Each row was made from one small tree. The marks that hang from a mark follow it in brackets, in alphabetical order. Every link used is in the known rows. Write each row's tree.
Known rows
kebise{doto kedez{nerap}}: [  8   5   2  21  -1 -13  -3   0  -5  -5  28  -1  -2  -8  10  20  -1 -19
   5 -11   1  -3  -2   2 -18   0   0  14 -12   8   2 -12  -5  12  -6  15
  -5  21  -7   1  -1   4 -24  28  -6]
lovoses{duber{vopi} nerap{kedez{kebise{doto{rula}}}}}: [  3   0  -8 -13 -14   9  11   4   2  -6   1 -26   3 -13  -3  50  11 -36
 -12  14  -4  -5  -9  -1  12   9  -7  -4   9   5  28  17   7  11  -8 -15
  10  -7   8  29  11  -4 -45 -25  12]
fusaso{nosum{zuge}}: [-17  -2  -2 -14  28   2  10   0 -23  15 -11   6   2   7  19  20  -3  11
   3 -24 -13   4   5   6  19   1   6   2  -4  -4   3 -14  14 -10  10   4
 -10  10  25 -15  -2   0  -1  37 -10]
doto{rula}: [  1   3   3  -7  -4 -12   7   7  -1  -1 -27  -3   0   9  -3  34   7 -17
   1  -7  -7   3   4 -11 -20   6   1 -13  -4 -17   5   4   2   4   2  14
  -5   9   0 -30  -4   2  -2  28  -1]
boze{molum{rula} vopi}: [ -6  20  -3   3  16 -52  -9   2  13  15  16  15  -5  14  10  17  10  25
  -6 -14 -13  -4   6  13 -22  12   6 -11   1  17  -3  22  -2   4  -4  12
   6   9  -4 -24 -10  -7 -12 -10 -29]
kebise{kedez}: [  5   1   1  15   7 -16  -1   2 -15   2  -3   0   0  12   6   5  -3   0
  -1  -2 -10  -2   1   0 -20   1   2   4  -8   0 -14  -4   1   7  -5  18
  -8  17  -2   5  -3   1  18  42  10]
kedez{kebise{doto{liveg{fafo} rula tovubi}} nerap}: [  2   6  -1   4 -52  -3  17  -3  -1 -11 -36  -4   0 -37 -14 -10   9  21
  19 -11  38  -2   6 -11  -8 -10   1  40   5 -16  30 -11   2  25  21  -7
   4   6   2 -30 -11  -1 -70 -44 -18]
kedez{kebise{doto{liveg{fafo{zuge}} rula tovubi}}}: [ -4   2   1   2 -48  21  29 -16   7 -14 -55  -1   5 -36 -18 -38  -8  53
  16  -4  36  -3  -5  -9   0 -10   1  28  12 -18   7   2   7  25  32  -9
   7  20   3 -31  -7   0 -44 -50 -12]
kebise{doto{liveg rula}}: [ -3   7   1  14 -25  11  27   8  -2   5 -21  -5   0  -6 -18  -1  -4  15
  19  -4  -2  -4  -1  -8 -15   8   2  29   2  -8  10   8  -5  13  10   3
  -1  19   6 -28  -6   1 -45   1  -8]
lovoses{duber{vopi{boze}} nerap{kedez}}: [-13  -3  -6  -9   5 -12 -13  -3   8   3   8   0  -2  26  15  15   2 -22
 -15   3 -18  -4  -5   5  11  -1  -6 -20  -6   1  13 -15   8 -11 -12  11
   1 -25  -2  47  11  -2  24  31  14]
nerap{kedez lovoses{duber{vopi}}}: [ -1  -1  -2  -6  27  40  -8   4   0   6   6  -9   4  28  22  35  -7  -4
  -8  49  -5  10  -9  -1   6   3  -7 -19   0   9   0   1  -8   1  -8   4
  -1  -6  16  19  12  -2  19  23   7]
kedez{kebise}: [ -6   0   4  -8  16  -7   3   2  -7  -4 -13  -1   2  -6   2  10   6  24
  -4  -6  -7  -3   3   3 -10   5   3 -26   1   7  -2   8  12   2  -8 -14
  -1  -2  -6 -26  -3   3  15  -7  10]
nosum{zuge}: [-11   0   2  -5  25   5   4  -3 -20  14 -10   6  -1   4  17  19   1  16
  -1 -14 -13   2   2   7 -22  -1   5  -4  -5  -1  -4  -6  15  -6   2   4
  -7   8  19 -28  -3   1   0  32  -6]
molum{boze{vopi} rula}: [ 17  12  10 -10  21 -49 -10  -1  17  14  19  -1   7  20 -13   9   7  39
  -5 -39 -18  -1   5  15 -19   7  -3 -13  -1   2  17  17   6  -1 -15  14
  -1   4  -6 -47   0  -1   7 -20 -17]
rula{molum{boze}}: [ 20 -12   9 -11  15 -15  -2   0  -7   2   4   6  -2  16 -21 -28   7  35
   2 -11 -10  -3   7   0  -6  -5   1 -14  -6  -6 -21   6   4 -38 -20   2
  -7  -4 -10 -26  -1   2  33  16  -1]
lovoses{duber{vopi}}: [ -2   2  -4  -5  27  -5  -3  11  -2   7   7  -3   5  20  17  26   3   5
  -8   7 -21  -4   2   2  19  11  -5 -19  -5   4   8  12   3  -1 -11   6
   7   4  11   1   2  -8  32  19  12]
lovoses{duber nerap{kedez}}: [-15   0 -12  -7 -11  -1  -2  -7 -13   1  -9 -16   0  26  20  57  -4 -23
 -13  26 -16  -8  -7   5 -22  -4  -9 -21  -2   6  10 -17   9   5 -11   3
  -1 -14  10  26   9   4  -7  53  -3]
fafo{liveg zuge}: [-11   1   2 -16  -7  11  -9 -18   2  -9 -21   8  -3   1  10  35 -21  48
  -7  -9  -8   1 -13   5   1  -5   4 -35  -9   8 -14   7   0  -9   3  -1
 -12  14  -1 -12   0   6  35  32 -23]
kebise{doto{liveg{fafo{zuge}} rula{molum}}}: [  1 -10   4   9 -38  23  18 -12  -6 -20 -24  17  -4 -22 -24 -29  -8  27
  20  14  24  -5  -2  -9  -6 -15   4  22   4 -11 -32   8  -2 -13  23  -3
   2  18  -4  -9  -5   1 -26 -10 -14]
lovoses{duber{vopi} nerap{kedez{kebise}}}: [  2  -2  -9 -18   3  -1  -3  -1  -5  -2   8 -16   4   2  14  41   9 -12
 -23  18 -11  -7  -7   8   9   5  -3 -26   1  18  20   5  16   4 -14 -20
   2 -23   9  47  10  -2  16   0  19]
rula{molum{boze{vopi}}}: [ 28  -3  10 -13  15 -41  -2  -7   3   4  27   2   0  15 -15 -25  12  31
  -1 -12 -10  -4   8   5 -11   4   4 -12  -8   5 -14  12  -3 -35 -16  -1
  -3  -4  -9 -43  -1  -1  22   2 -23]
nerap{kedez{kebise{doto{rula}}} lovoses}: [ -2  -2   8  -4  -3  49  13  -1   4  -6 -19 -15   0 -11 -11  29   1 -12
   5  34  13  13  -9 -11 -20   4  -2  -1  13   0  -3  10  -9  12   4  -9
  -1   3  -1 -28   8   6 -53 -24  -2]
lovoses{duber nerap{kedez{kebise}}}: [-13  -3 -11 -14  -6  -8   0  -8 -15  -7 -13 -20   1   6  14  46   4  -5
 -18  18 -11  -9  -5   7 -13  -2  -9 -31   4  14   8  -6  13  11 -13 -19
   3 -22   7  23   8   4  -4  16   6]
kedez{nerap}: [ -2   2   2  -4   4 -21 -11   0  -3  -7   9   5  -2   4  17  38   8 -11
  -3 -11  -3   0   4   1 -20  -2   2 -25 -15   2  12 -16   7  -2 -10   9
 -10  -3  -3 -18  -2   5  14  37 -10]
lovoses{duber{vopi} nerap{kedez}}: [  1   0 -11 -10   1   6  -6  -1  -7   4  10 -12   4  20  20  45   1 -28
 -17  26 -17  -6  -9   5   5   3  -5 -17  -6   9  21  -6  10  -1 -11   4
   0 -17  15  51  10  -3  12  38   8]
doto{liveg}: [ -5   4  -1   9  -7  -2  11   3 -10   6 -16   3  -1   7  -3 -10  -7  41
   8  -2  -7  -7   2   2 -16   3   4   6  -6   3   1  -6   3   8   2  -1
  -8   4   7 -11  -8   3  12  24  -2]
rula{molum}: [  0 -12   5  -5  14  -5  -7  -1 -11   2   0  17  -4  10  -5  -5   6  12
   1  13 -14  -5   6  -2 -13  -1   7  -7  -7  -6 -25   5   3 -29 -11   1
  -5   1  -5 -17  -2  -1  16  31   3]
duber{lovoses vopi{boze{molum{rula}}}}: [ -2   7   2   0  43 -37 -28  16  22  12  23  32  -7   8  -8 -52   1 -10
  -4 -57 -15   0   8   8  27   5   6  -7   0  -3 -13  19  -7 -17  -5  17
   1  -4 -18  17  -8  -7  73 -34  12]
kebise{doto{liveg} kedez{nerap{lovoses}}}: [ 12   6   1  35 -19  16   5   3  -7   2  27  -3  -2  -5   0 -19 -18   5
  14  10  14   5  -2   2 -10  -4  -1  35  -4  13  -3 -16 -14  23   8   4
  -4  19   3  11  -4   5 -33  16  -8]
liveg{fafo}: [ -6   2   3   2   2  17   1  -2 -17  -9 -26   6   0   9   7  25   1   3
   9   9   0  -1   7  -2 -23  -8   1 -18  -1  -7  -7 -15  11  -2   9  16
   1   4  -8 -19  -6   1   9  20  -8]
nerap{kedez{kebise} lovoses{duber}}: [-14  -4  -2  -9  21  28  -3  -3  -8  -3 -15 -14   2  14  19  33  -4  20
 -10  43   0   7  -6   2  -8  -3 -11 -30   9  14 -11   1  -5  11  -9 -19
   3 -11   8  -9  10   3   1   2   3]
fusaso{nosum}: [-13   1  -1  -9  16  -3   8   7 -10   6 -14   4   3  15  10  23  -3   6
   4  -9 -14   1   4   0  19   4   4 -12  -7  -4   2 -11   8  -7   5   8
  -7   7   5  -8  -2   2  17  38  -2]
vopi{boze}: [-19  -1   9  -2  18 -16  -7   0   6   2 -16  13  -4  17   3 -14   1  10
   2 -19 -15   0   7  -1 -12   0   0 -18  -7 -12 -10 -14   4 -15  -5  16
  -2  -3 -15 -26  -1   3  26  24   5]
duber{lovoses{nerap{kedez}} vopi{boze{molum}}}: [  2   3  -8  -1   9 -17 -14  -1   5   0  23  13  -8   8   4 -34  -1 -51
 -10 -20  -4  -2  -3   2  14   2   8 -14  -6   9  -9  -9  -5 -17   0  12
  -9 -29 -13  57  -1   2  67  11  -1]
nerap{kedez{kebise} lovoses{duber{vopi{boze}}}}: [-12  -7   5 -14  39  14 -15   1  13  -1   5  -1   1  12  14 -15   0  13
 -12  22  -2  12  -3   2  23   0  -7 -27   6  10  -9   3 -10  -9 -10 -11
   4 -22  -6  13  12  -3  34 -22  21]
kedez{kebise{doto} nerap{lovoses}}: [ -3   2   8   4  11  26  -2   1   4  -9  20  -4   1 -21   7  28   2  -6
   5   3   9  11   2   3  -2   2  -2 -17   3  10   3  -6  -1   8  -2 -17
   6   2  -7 -32  -1   6 -35 -24  -7]

Write each row's tree
[  3   3  -1  -2  21   4 -18  12   5   2  30  -4   4  17  28  39   0 -23
  -9  17  -2  12   4   2  20   0  -7 -27  -8   5  14  -4  -6   0  -8   4
   6  -4  10  11   3  -4  19  16   3] => kedez{nerap{lovoses{duber{vopi}}}}
[  4   0   2  -3  12 -19 -16   4  10   4  22   5   4   5  -8 -30  -4 -63
  -7 -45 -19  -1   7   5  26   3   4 -14  -6 -12   3 -12   7 -23   2  10
   0 -18 -13  28  -2   2  78   8  20] => duber{lovoses{nerap} vopi{boze}}
[ -3  -3  -4 -14 -13   5   2 -11 -11  -8  -9 -10   1  -5   2  39   5  -8
 -14  11  -1  -6  -6   5 -28  -2   2 -27   0  11   9 -13  20   2  -9 -15
  -9 -22  -3  21   4   8  -4  16   5] => lovoses{nerap{kedez{kebise}}}
[  3  -1  -3 -10 -20  11  10  -6  -2 -12  -6 -22   3 -25 -18  30   1 -72
  -2 -13   3  -3  -8  -5 -11   2   0   2  10  -3   8   3   2   9   5 -18
  -2  -9  -4   4   6  10 -16 -20   0] => duber{lovoses{nerap{kedez{kebise{doto{rula}}}}}}
[-13   7 -13   3   6 -39  -7  10   6   6  16   7  -9  24  18 -17   5 -16
 -13 -20 -20  -6   7   6  27   8  -5 -25  -1   7  -2   2   5 -12  -5  15
  17 -14  -7  45  -6 -10  24   7   2] => lovoses{duber{vopi{boze{molum}}} nerap}
[-24   7   1   3  24 -45 -18   7  14  11  -8  33 -13  19  -3 -23   6  33
   0 -34 -15  -2   8   6 -10  -1   1 -13   2  -3 -17   7   0  -7  -8  23
   3   1 -17  -9  -8  -4  13  -8  -3] => vopi{boze{molum{rula}}}
[  5  -7   3 -16  15 -12 -17  -6   6  -7  17   0   3 -11  -7 -23   1 -49
 -15 -31  -6  -2  -3   4  19   0   6 -20   0   6   5  -9  10 -17  -6 -12
  -8 -36 -15  39   7   4  73 -18  25] => duber{lovoses{nerap{kedez{kebise}}} vopi{boze}}
[  1   6   0   3  38 -26 -12  12  11   4  19  20  -8   7   3 -62   1 -20
  -1 -41  -9   1   7  -1  30  10   8 -13  -7   4 -21   9 -12 -20   1  14
  -1  -8 -15  11 -10  -3  87 -10   2] => duber{lovoses vopi{boze{molum}}}
[ 15  -3  -4 -16   9   6  -8  -5  -5  -7  20 -11   8 -15  -2   7   3 -50
 -18  -9  -3  -4  -7   6  10   3   8 -16  -1  13  12   1  14  -3  -6 -21
 -11 -26  -1  41   6   5  60 -11  20] => duber{lovoses{nerap{kedez{kebise}}} vopi}
[ -2   2   1  -2  30  27  -6  12   2  10  10  -6   6  26  18  20  -6  -6
  -6  26 -15  11   3   2  23   9  -8 -22   1  -1   0   8  -5  -1  -3   6
  11   4  12   1   3  -7  23  11  11] => nerap{lovoses{duber{vopi}}}
[  2   6   0   1 -42 -19  17   0   9   0 -20  -8   0 -33 -14 -19   9  28
  11 -19  25  -3   1  -9  -6   2   3  39   1 -13  34  -2  -2  27   9 -13
  -2   8   8 -33  -6   1 -63 -35 -11] => kedez{kebise{doto{liveg rula tovubi}} nerap}
[ 15  -9  -1  22 -42 -15  16  -2  -5  17 -19   8  -3  -8 -32 -70  -4  28
  17   9  12  -8   1 -15  -7  -2   6  89   1 -26 -14  11 -13   6   9  10
  -4  33  11  -5  -5  -7 -53   4   2] => kebise{doto{liveg rula{molum} tovubi} kedez}
[ -3   1  -2   1 -46  33  27 -12  -4  -4 -57  -8   1 -26 -19 -14   2  37
  19  24  35  -3  -6 -13 -24  -9   3  49  12 -15  18  -5   1  22  22  -6
  -3   5   7 -23  -3   0 -67 -40 -14] => nerap{kedez{kebise{doto{liveg{fafo} rula tovubi}}}}
[ -2   6  -3   4 -47  -1  19  -1  -9   5 -63   1   2   4 -14 -15  -1  20
  16   4  22   0   8 -15 -22 -10   3  36   2 -34  17 -13   3  13  28  19
  -3  11  10 -26 -13  -3 -26   4 -13] => doto{liveg{fafo} rula tovubi}
[ 11   2   5  16  -2  -6 -15   1  -8  -4  21   0   1  10  15  15  -6 -28
  -2   6   8  13   3   0 -18  -8  -1  -5 -10   3  -9 -19  -8   9  -1  16
 -10  10  -2  12  -3   4  10  38   1] => kebise{kedez{nerap{lovoses}}}
[-13  -4  -2  -7  10   7  -3  -3  14  -2  18 -10   0  -5   3   4   6 -10
 -11  -2 -12  -8  -8   9  21   6  -8  -8   6  14  13   0   7  -6 -13 -15
  14 -20  -8  31  14  -3 -13 -27  16] => lovoses{duber{vopi{boze}} nerap{kedez{kebise{doto}}}}
[ -6   2   4  -4  -5  -4   1  -6   7   0   1  -3   2 -26   7   2  13  16
   5 -11  12  -3   0   0  -8   3   1  13  -3  -6  27 -14   5  10  -3 -10
   3   7   3 -39  -1   2 -46 -22 -11] => kedez{kebise{doto{tovubi}} nerap}
[ -8   4   1   9 -54  27  28 -15   6  -7 -50   3   3 -17 -12 -27 -14  35
  21   3  32  -1  -7 -12  -8 -10   0  39   5 -29   5 -10  -1  18  35  14
   3  27   8 -26  -7   1 -46 -14 -20] => kebise{doto{liveg{fafo{zuge}} rula tovubi}}
[-13  -2   4  -1  36  10 -14  11  14  11   9   6   1  30  14 -12  -5  -2
  -5   5 -17  12   6   1  29   5 -10 -23   1  -7  -7   0  -8 -11  -3  12
  14  -6  -3  -2   4  -7  39   2  16] => nerap{lovoses{duber{vopi{boze}}}}
[ -1  -1  -6  -5  -7   6  -7 -11 -12  -3  -1  -9   3   8   3  29  -8 -64
  -7   0 -10  -5  -7   3 -23  -5   1 -13  -6  -1   2 -21   5  -2   0   2
 -14 -16   3  23   5  11  37  42  -3] => duber{lovoses{nerap{kedez}}}
[  2  -7   2  10 -22   6  18   5  -6   4 -10  10  -5  -9 -31 -25   2  19
  18   8  -2  -7   3 -11  -8   2   7  42   2 -11 -11  18  -6 -11   3  -6
  -1  16   1 -22  -5  -2 -41   2  -6] => kebise{doto{liveg rula{molum}}}
[  3  -4   1 -14  31  35  -6   3  -1   1   6 -13   6   8  17  21  -2  11
 -15  44   0  10  -7   2  16   4  -6 -25   6  17   0  11  -5   4 -11 -18
   1 -14  10  16  11  -3  19 -15  16] => nerap{kedez{kebise} lovoses{duber{vopi}}}
[  3 -16   7 -12 -15  43   6  -9   7   6 -25   0  -1 -13 -23 -17   7   0
   6  46  23  11  -7 -17 -13  -4   3  37  14 -22 -14   9 -11 -10   3 -12
  -2   5   5 -32  10   0 -70 -29  -4] => nerap{kedez{kebise{doto{rula{molum} tovubi}}} lovoses}
[ 24  -9   4  27 -35  -3   3   4  -8  -3  22   7  -6 -11 -22 -32  -5 -15
  13  14  21   7   4 -10  -6 -10   3  51  -1  -3 -22   4 -23   2   8   0
  -6  20  -1  16  -6  -1 -49  10  -4] => kebise{doto{liveg rula{molum}} kedez{nerap{lovoses}}}
[ -2  -2   1  -2  34  58   4   2   5   2  17 -15   5  -4  10  23  -3  10
  -4  50   1   7 -12   4  19   8  -8  -8  11  19  -1  15  -8   6  -9 -19
  11  -1   9   4  14  -3 -20 -35   9] => nerap{kedez{kebise{doto}} lovoses{duber{vopi}}}
[  9 -13  10  -5  -6  11  -5   4   4 -14  17   3  -4 -26 -16  10  14 -25
   5  11  16  13   8 -10   1  -4   2  -1   5  -5 -15  14  -7 -14  -2 -21
   5   1 -10 -28   0   2 -49 -32  -3] => kedez{kebise{doto{rula{molum}}} nerap{lovoses}}
[-18   8  -4   1  39 -46 -24  16  19  16  12  27  -9  25   9 -24   7  29
  -9 -27 -21  -3   9   9  26   6  -5 -15   3   2  -5  25  -3  -8 -15  17
  14  -1  -8  18  -3 -15  28 -20  10] => lovoses{duber{vopi{boze{molum{rula}}}}}
[  7   4   0  28 -45  14  25 -10  -7 -20 -24   1   1 -19 -15 -25 -20  18
  17   0  26  -3  -7  -6 -10 -13   0  33   3  -3 -21   3  -5  23  29  16
  -1  34  -2  10  -7   2 -23   1  -7] => kebise{doto{liveg{fafo{zuge}} rula} kedez}
[  3  -2   9  -3  40 -12 -16   6  12   3  14  14   3   6  -2 -41  -3 -30
  -1 -41 -16   4   6   0  27   6   6 -11  -9 -11  -9   1  -4 -20  -3  10
  -4  -8 -15  -2  -2   0  89  -1  18] => duber{lovoses vopi{boze}}
[ -4   3   5  -2   9  -2  -1   0   2 -13  15  -2  -1 -29   7  30  11   7
   2 -15   3  -4   1   4  -8   4   2 -16  -4  13  14  -3   5   7  -9 -19
   2   2  -9 -28  -1   5 -29 -18  -7] => kedez{kebise{doto} nerap}
[-12   5  -5   8 -16  14   8  -1   6  10   0 -13   2 -13  10 -22  -8  47
   7  16  20   2   1   2  15  -2 -11  26   9   2  18  -9 -11  29   7 -25
  15   6  17 -29   0  -1 -57 -36 -11] => kedez{kebise{doto{liveg tovubi}} nerap{lovoses{duber}}}
[ 32   0   4  -8 -45 -42  15 -10   2   4 -26   0   1   6 -35 -64   8  47
  14  -9  25  -3  13 -10 -10 -10   4  42   1 -24   2   5  -5 -13  15  11
  -3   1   2 -44 -11  -7 -16 -25 -34] => doto{liveg{fafo} rula{molum{boze{vopi}}} tovubi}
[  8   5   5  27   0  17  -5   3  -1  -2  30  -3   0  -1  11  15  -9 -30
   5  10   8  11   0   1 -13  -3  -3  11  -5   8  -8 -15 -11  13   0  12
   0  21  -3   2  -1   5 -32  21  -5] => kebise{doto kedez{nerap{lovoses}}}
[ 20  -7   0  24 -37 -31   5   3 -11  -6  18  10  -8 -20 -22 -29   3  -5
  12  -6  14  -6   5  -9  -9  -8   7  51  -9  -1 -13   7 -14   1  -1   1
 -11  19  -2  12  -5  -2 -40  18  -5] => kebise{doto{liveg rula{molum}} kedez{nerap}}
[  0   4 -10  -5   3  -8  -2   8  -5   7  15 -10   6  20  15  36   2 -29
 -15   2 -24  -7   2   7  18   8  -6 -22  -3   0  22   1  17   0  -8   3
  12  -4  12  31   1  -6  18  23  14] => lovoses{duber{vopi} nerap}
[ 10   7  -3  33 -31   1   7  -2 -18 -11   7   2  -2 -17   0 -10  -9   9
  19  -1  19  -7   2   3 -21 -13   2  36  -6  14   0 -22  -3  20  13  11
  -3  17  -4  13 -10   3 -30   8 -15] => kebise{doto{liveg{fafo}} kedez{nerap}}
[ -2   7  -4   2  18 -43 -26  12  17  12  29  26  -3   8 -14 -37   2 -42
 -11 -63 -19  -3   9  11  26   4   5 -11   3  -4  -1  11   6 -14  -1  14
   5 -13 -16  46  -8  -6  59 -26  14] => duber{lovoses{nerap} vopi{boze{molum{rula}}}}
[  2   0  -3   5  11  58  14   6   1   6  13 -15   5  -8   1 -12 -12  45
   2  46   6   2 -12   6  20   6  -5  18  11  28   7  16 -11  18  -1 -28
   8  -2  16   9   9  -3 -20 -40   7] => nerap{kedez{kebise{doto{liveg}}} lovoses{duber{vopi}}}
[ 19   4  -1  19   0   0  -6  16   8  -1  33 -14   3   1  11  30  -1 -57
  -1   8   6  14   1  -6  24   4 -10  16  -1  -2  10  12 -21  19   0  15
   9  24   6  24   4  -7 -31   3   7] => kebise{doto{rula} kedez{nerap{lovoses{duber{vopi}}}}}
[  4   0  -8 -10  13 -24 -11  -2   7  -8  20   6  -7 -11  -2 -42   6 -36
 -15 -30   0  -4  -2   5  20   3   9 -22   1  19  -7   0   1 -16  -2 -10
  -5 -36 -18  57  -1   2  71 -31   9] => duber{lovoses{nerap{kedez{kebise}}} vopi{boze{molum}}}
[-17  -2   0   0  22  53   7  -4  -2   0  -3 -18   1   2  13  32  -8  17
   0  48   1   5 -10   3  -5   2 -13 -11  15  16 -11   6  -8  13  -6 -19
  12   0   7 -20  14   3 -44 -18  -3] => nerap{kedez{kebise{doto}} lovoses{duber}}
[  4  -4   3  -8  16  14  -7  -7  13  -6  29  -3   2 -22 -13 -26   0 -47
  -5 -30  -6  -4  -7   6  23   5   4   0   4   9   5  -4   6 -15  -4 -15
  -1 -24 -18  26   9   5  35 -36  19] => duber{lovoses{nerap{kedez{kebise{doto}}}} vopi{boze}}
[  3 -12   0  -6 -52  -3  10 -18  -4 -10 -49  19   0  -7 -19 -49  -5  43
  10  13  33  -2   1 -16  -6 -22   6  31   0 -33 -21  -3   1 -11  26   8
  -7   9   7  -9  -8  -3  -2   5 -11] => doto{liveg{fafo{zuge}} rula{molum} tovubi}
